Each row was made from one small tree. The marks that hang from a mark follow it in brackets, in the order of their numbers. Every link used is in the known rows. Write each row's tree.
Known rows
K298[K817]: [  0   7   7  -4 -12 -12  11  -5   5   0   8 -11 -12  -9   6   1   5  -6
   1 -14   4  -5  -8 -13  -2   2   4   1  -4   5  -2  -5   3  -5   8  -2
  -7 -10 -14  -2   6   4   5 -11   5   3   9   1  -5   4   1  -1  -2   2
   0  -5  -2 -15   7   6   5 -15]
K298[K817[K439[K495]]]: [ -1  -4   9   2  -9 -14   7   8  -2   9  12   3 -10   7  16   4   9   8
  -7  -5  -3   4   6  -5   6  -1  -1  -4   2   6  -2 -20  13  -7  11 -11
   3  -9  -5  -1  -3  -7  10  -9   8  11   5   6   2  10 -14   8  -3 -18
  -6   7   0  -6  -3  -4  -1   1]
K971[K512[K673]]: [-10   5   3 -12 -25   5 -17  -1  -4  19 -18  -1  -4   7  -5   3  -4 -18
   0  11   3  15 -12  -5  -3 -18  15  12  -1  -3  12  -6  -5  -2   0  17
 -14   5  -2   2  11  -5   2 -14  12   3 -18  -1   7  -2   2  11  -3  -1
  -2  -9 -12  -2   9   5   4  -2]
K673[K817[K439[K495 K512[K298]] K971]]: [ -4   1  10  -8 -11   1  -6  14  12  18 -10  13  -2   8  27  15  -5  21
  10  35  -1   7  12  -4  15 -47  22   6  12  24  13 -23   6 -21 -16  -6
  15 -23   5  -7 -17 -29  26   2  10  14  -1   2  12   9 -25   2   5 -14
 -27  10 -13   2 -24   0 -16  11]
K512[K298]: [  4  -8  10 -12  -9  -2 -14   5   0  -5  -5  -5   1   0   0   0  -1   1
   6   7  14   5  -1 -10   8 -17   6   6   0   2   9  -8  -3  -4   6  14
  -2 -13  -6   0   2  -5   0  -8   3   1  -8   3  -4  -6  11   8   3   5
  -8  -3   5  -5   1 -11   7  -7]
K673[K817[K971[K512[K298 K439[K495]]]]]: [ -5   2  18 -34 -41  -4 -30   5   4  31 -17   9  -8   7  18  14  -3  20
  10  33   9   6   2 -17  18 -52  28  21   8  10  25 -26  -8 -20   0  22
 -14 -27  -5 -10  -2 -33  28  -1   9   3 -16  -1   3  -4 -14  14   2   1
 -19  -7 -22  -5 -10 -10   2  12]
K298[K817[K439 K673 K971]]: [ -8   6 -16  16 -28 -18  37  -5  16   0  -4  12  -5   6  27  13  10  26
  10   5   4  -8  -3 -24 -25 -13  14   3  14  30  14 -26  32  -2   1  -6
  26 -19   1  18  -5   5   2 -12  29  24 -19   2  12 -15 -30  27   2 -25
  -1   4 -37   0  23  -5  -8 -21]
K495[K439[K817[K673 K971]]]: [  6  -7 -10  23 -16   1  13   6   7  -1  -5   8  10   1  13  11  -4  23
   2  20 -16  -8  19  18  -7  -9   8 -11   8  23  -6  17  10  -6 -24 -10
  16  13  12   5  -8 -12   6   4  10  15   9  -4   5   6 -24   2   2 -11
  -4   0 -15  28  -8   9  -7   7]
K817[K439 K971]: [  1  -1 -17  16 -16  -1   9  -1   2  12  -4  12   0  11  17   6  10  17
   5  16   0   0   5  -6 -11  -9  14   6  11  19  15  -8  15  -4   0  -2
  20  -9   8  14  -7  -1   9   6  16  12 -16  -7   9 -11 -23  18   7 -18
   2   7 -20  13  11 -16 -10   1]
K495[K439[K817[K971[K512]]]]: [  2  -1  -5  10 -30   6 -10   1  -8  11  -5  -1   6  -1   3  15  -4   1
  -9  12 -17   5   9  21   3  -6  11  -1 -11  10   0  32 -12  -7  -8  -5
 -17  27  -2 -11  -1 -12  25   7  -1   5   5 -19   4  13 -18   1  -2 -13
   0 -13 -16  21  -4  13  -5  14]
K673[K817[K439[K512]]]: [-15   4  -4   5  -1  -9  20   2  15   7  -3   9  -3   0  23  12  -3   3
   6  14  -6   5   4   0   2 -19   7   0   9  16  12 -14  -6  -9 -17 -12
  12  -7   3 -14  -7 -12   7   6  10   3  -7   1  18  16 -20 -13 -14  -7
 -15  15 -11  -1 -21   1 -16  12]
K512[K298[K817] K439 K673 K971]: [ 18  -6  25 -47 -39 -25 -20   7   8   2  -8 -15 -10 -10   0   8   7  -5
  16  16  34  -6 -12 -44  20 -63  25  11   3   7  30 -51  11 -15  -2  42
  -1 -60  -9  16  16 -18  23 -27  24   3 -31  21   2 -16  23  32 -13  23
  -4 -17 -16 -31  14 -33  12 -18]
K298[K817[K439 K673]]: [ -9   3 -11  12 -22 -16  34  -2  16  -3   3   7  -4   7  23   9   9  14
   5  -5   3  -1  -3 -19 -18  -3   6   1  12  15  10 -25  20   2   5  -7
  17 -11  -2  10   4  10  -6 -18  22  18 -21   7  12  -4 -18  15  -8 -21
  -2  12 -20  -5  11  -3  -3 -15]
K439[K512 K817]: [ -4   9  10   4   1  10  -8  12   4   6   4  -5   8  -7   1   9 -11 -11
  -4   4 -12   6   6  20  11  -9   4 -20 -15  14  -6  13  -8  -8 -22 -19
  -1  18  -7 -14 -12 -19  17   2 -12   6  18   5   7  30  -1 -15 -15   0
 -18   1   3   3 -23  20  -7  15]
K495[K439]: [ 11 -12  -3   7  -2  -1   1   6  -4 -17   1   2   6  -2  -3  -1   0   0
  -5   1 -12  -4   8  18   2   2 -11  -2   1  -7  -7  18  -5  -1  -8   3
   0  14   8  -3   2  -5   4   8 -10  -3  -2  -6  -4   9  -4  -2   2   2
   9  -1  12  12 -10  -4   0  10]
K439[K495]: [  2  -2  14  -4   8   3 -12  11  -7   8   0   6   2  10  -1   1  -5   6
  -8   3  -7   2  11   6  12  -2  -4  -6   0  -3  -6  -2   5  -3  -3  -4
   1   3   4  -3  -8 -13   7   0  -5   3   8   3  -5  10  -5  -1   5  -7
  -7   3   7  -2 -14   5   2  15]
K817[K439[K495 K512] K971]: [  4  -3   2  12   0  11  -9  15   1  15  -6  15   8  18  14  15   2  19
  -1  21 -16   0  14  11   8 -26  12 -11   0  21   7  -7  14 -13 -11 -17
  23   6  10   5 -23 -16  26   9   4  19   4   0  15  18 -29   8   3 -21
 -12  11  -5  12 -18   8 -16  18]
K298[K817[K439[K512] K673]]: [ -8   6  -5  17 -15  -8  30   5  19 -11  -3   8   3   5  21  10   7   5
   6  -3  -3  -2  -4  -7 -12 -12   8  -8   3  22   9 -21  14  -7  -8 -12
  24   1  -3   5  -2   1   3 -16  11  18 -14   5  19  13 -20   6 -16 -16
 -11   8 -12  -3  -3   7  -9  -9]
K495[K439[K512 K817]]: [ 10  -7  12  14   5  12  -5  16   3  -7   8  -4  13  -8  -5   6 -11  -7
  -7   3 -21   1  19  39  17  -8  -4 -23 -14   9 -10  30 -18 -10 -27 -13
  -1  26   0 -15  -7 -22  18  10 -16   2  17   1   4  43  -5 -22 -14  -2
 -10   3  17  16 -33  18 -10  25]

Write each row's tree
[  3   5  12 -21 -29   3  -8   2  18   9  -9 -11   1 -10   8   6  -6   1
   6   9  18  -3  -7 -22   7 -51  32   8  -1  24  14 -24  10 -26  -5  15
  14 -24 -13  11  -7 -14  18 -20  21  14  -8   6   9  -1   6  23  -1   8
 -16 -12 -12 -15   9  -1  -2 -22]
K439[K512[K298[K817[K971]] K673]]
[ -3   0   1  -3 -31 -23  22   5  19  -7  -5   1  -4   0  22   1   8  13
   9   4  16   0  -4 -27 -11 -22  13   2  12  15  18 -28  18  -1  10   9
  19 -24  -7  13   9   8  -3 -29  28  19 -26   9  12 -10  -7  26 -11 -18
  -9  12 -14  -6  15 -16   5 -20]
K512[K298[K817[K439 K673]]]
[-15  -4  27 -45 -40  -9 -33  12   3  31 -20   6  -8   7   9   9  -9  -2
  12  31  15  19   4 -19  23 -60  23  16  11   0  22 -34  -9 -17  -1  35
 -15 -32  -1 -13   8 -34   9 -15  14  -2 -24   7   8   0   8  13  -3   9
 -19  -7 -12 -17 -22  -9   8  16]
K971[K512[K298 K439[K495] K673[K817]]]
[  7   4   6 -15 -26  -6  -2  -6  12   3  -3  -8  -6  -9  11   5   4  10
   8   5  18  -7  -9 -25   1 -25  15  11   2  16   9 -12   8 -14  12   9
   1 -31 -19   8   1  -2  14 -12  12  10  -1  -2  -4 -15   0  22   8   3
  -8  -7 -13  -9  21 -10   4 -25]
K512[K298[K817[K971]]]
[ -3   6  14  -4 -21   7   1  11  12   1 -14   2   5   8  16  10  -6  21
   5  14   1  -6   3 -12   6 -41  26  -1  -1  27   6 -24  17 -22 -10  -3
  16 -13  -5  10 -13 -20  18 -20  16  21   4   5   3   3 -15  14   3 -14
 -24   2  -9  -5  -3  10  -6 -11]
K439[K495 K512[K298[K817[K673 K971]]]]
[  5  -4   3   6  -2   2  -1  14  -1   2 -17  15   8  20  12  15   1  18
   4  27 -10   0   9   6   9 -41  15 -11  -1  22  14 -26  22   0 -24  -6
  31   1  17  12 -13 -15  23 -10  12  18 -17   9  17  12 -28  11 -15 -23
 -14  15  -9   6 -14   5 -13  14]
K817[K439[K495 K512[K971]] K673]
[ 18  -9  21 -21  -6  -5 -30   9  -9   6  -5   3  -5  13  -5  13   5  14
   2  21   4  -9   9  -9  23 -38   6  -4  -5   0  12 -27   7  -4 -15   9
  -1 -27   9   3  -1 -24  31   1  -4  -1  -6  12   1   1   2  12  -6   8
  -2  -4  -3  -6 -10 -11   4  17]
K512[K439[K495] K971]
[  6  -6   1  -5 -17  -7  -5  10  11 -11 -22   7  13  12  13  13   3  13
  15  32  13   0  -1 -14   3 -57  24   1  -1  22  28 -32  16  -4 -18  12
  28 -14   4  16  -3  -9  16 -19  18  16 -37   4  21  -9 -15  22 -15 -13
 -17  10 -15   5   2  -5  -7  -4]
K817[K439[K512[K298 K971]] K673]
[  0   0  10 -15 -42   4 -33  11  -5  34 -19  13  -3  19  10   8   0  13
   1  38  12  20   3 -10   2 -50  30  13   5  16  28 -27  13 -13   8  22
   3 -14   8  11  -1 -17  17 -16  27  16 -33   1  16 -11 -16  34  10 -24
 -19   2 -24   3  10 -15   3   3]
K817[K439[K495] K971[K512[K298 K673]]]
[ 14  -7   9 -30 -21 -11 -14   3   2   6 -12  -1   0   4  -5  11   4   0
  11  24  19  -3  -5 -23  12 -48  21   0   3   4  25 -39   7  -4 -14  28
   5 -39  12  17   9 -17  17  -7  17   0 -32  15   9 -10  15  24 -11  20
   6 -11 -14 -15   3 -22   4   5]
K512[K439 K673 K971]
[ -1  -3   9 -34 -37 -14 -10  -2  23  18 -17   3  -5  -6  16   7  -3  19
  22  41  28   5   3 -33   8 -62  28  18  29  16  27 -44   7 -21 -10  31
  14 -56   4   8  -2 -27   9  -3  27   4 -28  12   4 -21   2  26   5  19
 -10 -10 -24 -12   4 -27   4  -2]
K512[K298 K439 K673[K817[K971]]]
[ -2  -5   9 -16 -45   4 -32  12   0  18 -31  15   4  20   9  15  -1  30
  14  32  10   5   4 -16   5 -51  24  14   1  10  26 -23   7 -13  -2  21
   5 -14   1  12   0 -24  20 -16  12  15 -31  -1  11 -12 -16  35   5 -12
 -15  -3 -24   5   3  -5   5   4]
K817[K673 K971[K512[K298 K439[K495]]]]
[  6   3   9 -13 -20 -12  10   3   7   2  -2  -4  -3  -1   9  17   6  -9
   2   9   9   0  -9 -20   7 -47  26  -1  -1  22  20 -38  15  -7 -10   9
  16 -25  -4  13   2  -9  28 -18  22  14 -19  14  17   7  -4  17 -22  -2
  -7  -1 -17 -18   8  -8  -3  -9]
K298[K817[K439[K512[K673 K971]]]]
[  5  -5  22 -18 -21   6 -26  15   2  34  -1   5   0   7   5  14  -9  15
   3  28   1   4  21   6  22 -36  19 -16   4  20   6 -21  17 -19 -24   4
  12 -21  17   3 -15 -42  27   1   9  14  -1  21   7   7  -1  17   1  -3
 -10  -3 -19  -3 -16  -4  -2  20]
K512[K439[K495 K817[K971]] K673]
[ -1   4  21 -34 -17 -11 -11   0  11  10 -25  -9   1  -8   3   9 -12  -9
  16  30  18   3  -7 -22  20 -71  34  10   7  22  21 -39  -5 -15 -25  22
  -4 -36  -2  -1   2 -26  18 -18  21   0  -8  12   9  -4  10   1 -10  20
 -18  -4  -9 -17  -9   0  -2  -3]
K439[K512[K298 K673[K817] K971]]
[  6   2  25 -19 -19  -5 -13   9   6  -6 -14  -3   2   2   7  11  -4   7
   7  12   6 -11   0 -18  22 -54  19  -3 -12  19  13 -31  14 -12 -15   4
  10 -20 -13   5  -3 -20  24 -31   9  16   5  11   2   6  -5   8  -9  -4
 -23  -1   0 -13  -5  10   0 -12]
K439[K495 K512[K298[K817[K673]] K971]]
[ -3   3  -2   8 -25   8 -18   8 -11  28 -13  16  -6  24  11  11   5  20
  -5  23  -9  12   1   5  -1 -17  17   9  -3  13  14  -4  10  -4  12  -4
   2   7   4   4  -9 -10  20   0  10  11 -12 -11  12   1 -34  16   5 -29
  -7   6 -22  12   2   0  -5  11]
K817[K439[K495] K971[K512]]
[ -2  -2  17 -14 -20   8 -32  12 -10  17  -7   9   0  14  -3   8   3   6
  -1  10  -2  11   1   3  14 -21   9   7  -9  -9  12  -4  -6  -5   4   9
 -16   3  -4  -8   5 -17  19   0  -8   1 -16  -1   4  12  -4  10  -3  -4
  -8  -2   1  -5 -11  -3  -1  22]
K971[K512[K439[K495]]]
[  4  -9  -3  18 -11  -2  14  10   4 -13   0   5  12  -2   3   6  -8   7
  -2   9 -18  -1  21  25  -2   0  -5 -17   3  12 -14  15   1   0 -25  -7
   7  15  13  -3   0 -14  -3  -1   0  10  -1   0   6  16 -12  -7 -10 -12
  -4   3   0  19 -19  11  -3  13]
K495[K439[K817[K673]]]
[ 12  -5  27 -33 -33 -23 -17   9   4  -2  -9   1  -5   1   9  11   4  21
  12  18  21 -13   0 -30  20 -60  22  -3   0   9  22 -46  19 -10  -9  21
  10 -46  -4  14   7 -21  20 -24  14  13 -20  19  -1 -13   0  29 -11   5
 -11  -4  -9 -22   4 -16  13  -7]
K512[K298[K817[K673]] K439[K495] K971]
[ 19 -11  43 -44 -25  -9 -47  18  -5  19 -10  -3  -2   4  -6  15  -5   1
   4  38  22   8  16  -8  39 -69  25 -16   2   8  18 -38   6 -15 -25  25
  -1 -45   8   4  -3 -46  32 -23  12   9 -13  28   3   1  19  20 -16  12
 -21  -6  -5 -15 -15 -14   8  14]
K512[K298 K439[K495 K817] K673 K971]
[ -2   2   5 -22 -37   6 -29   0   2  23 -27   0   0   7  -2  10  -5   3
   9  26  19  11 -13 -21  -1 -47  33  23   3  11  27 -14   1 -13   8  29
  -6 -11  -5  11   6  -9  11 -17  24   8 -27  -9   7 -23   0  31   3  -1
 -10 -17 -26  -1  19  -3   5 -12]
K817[K971[K512[K298 K673]]]
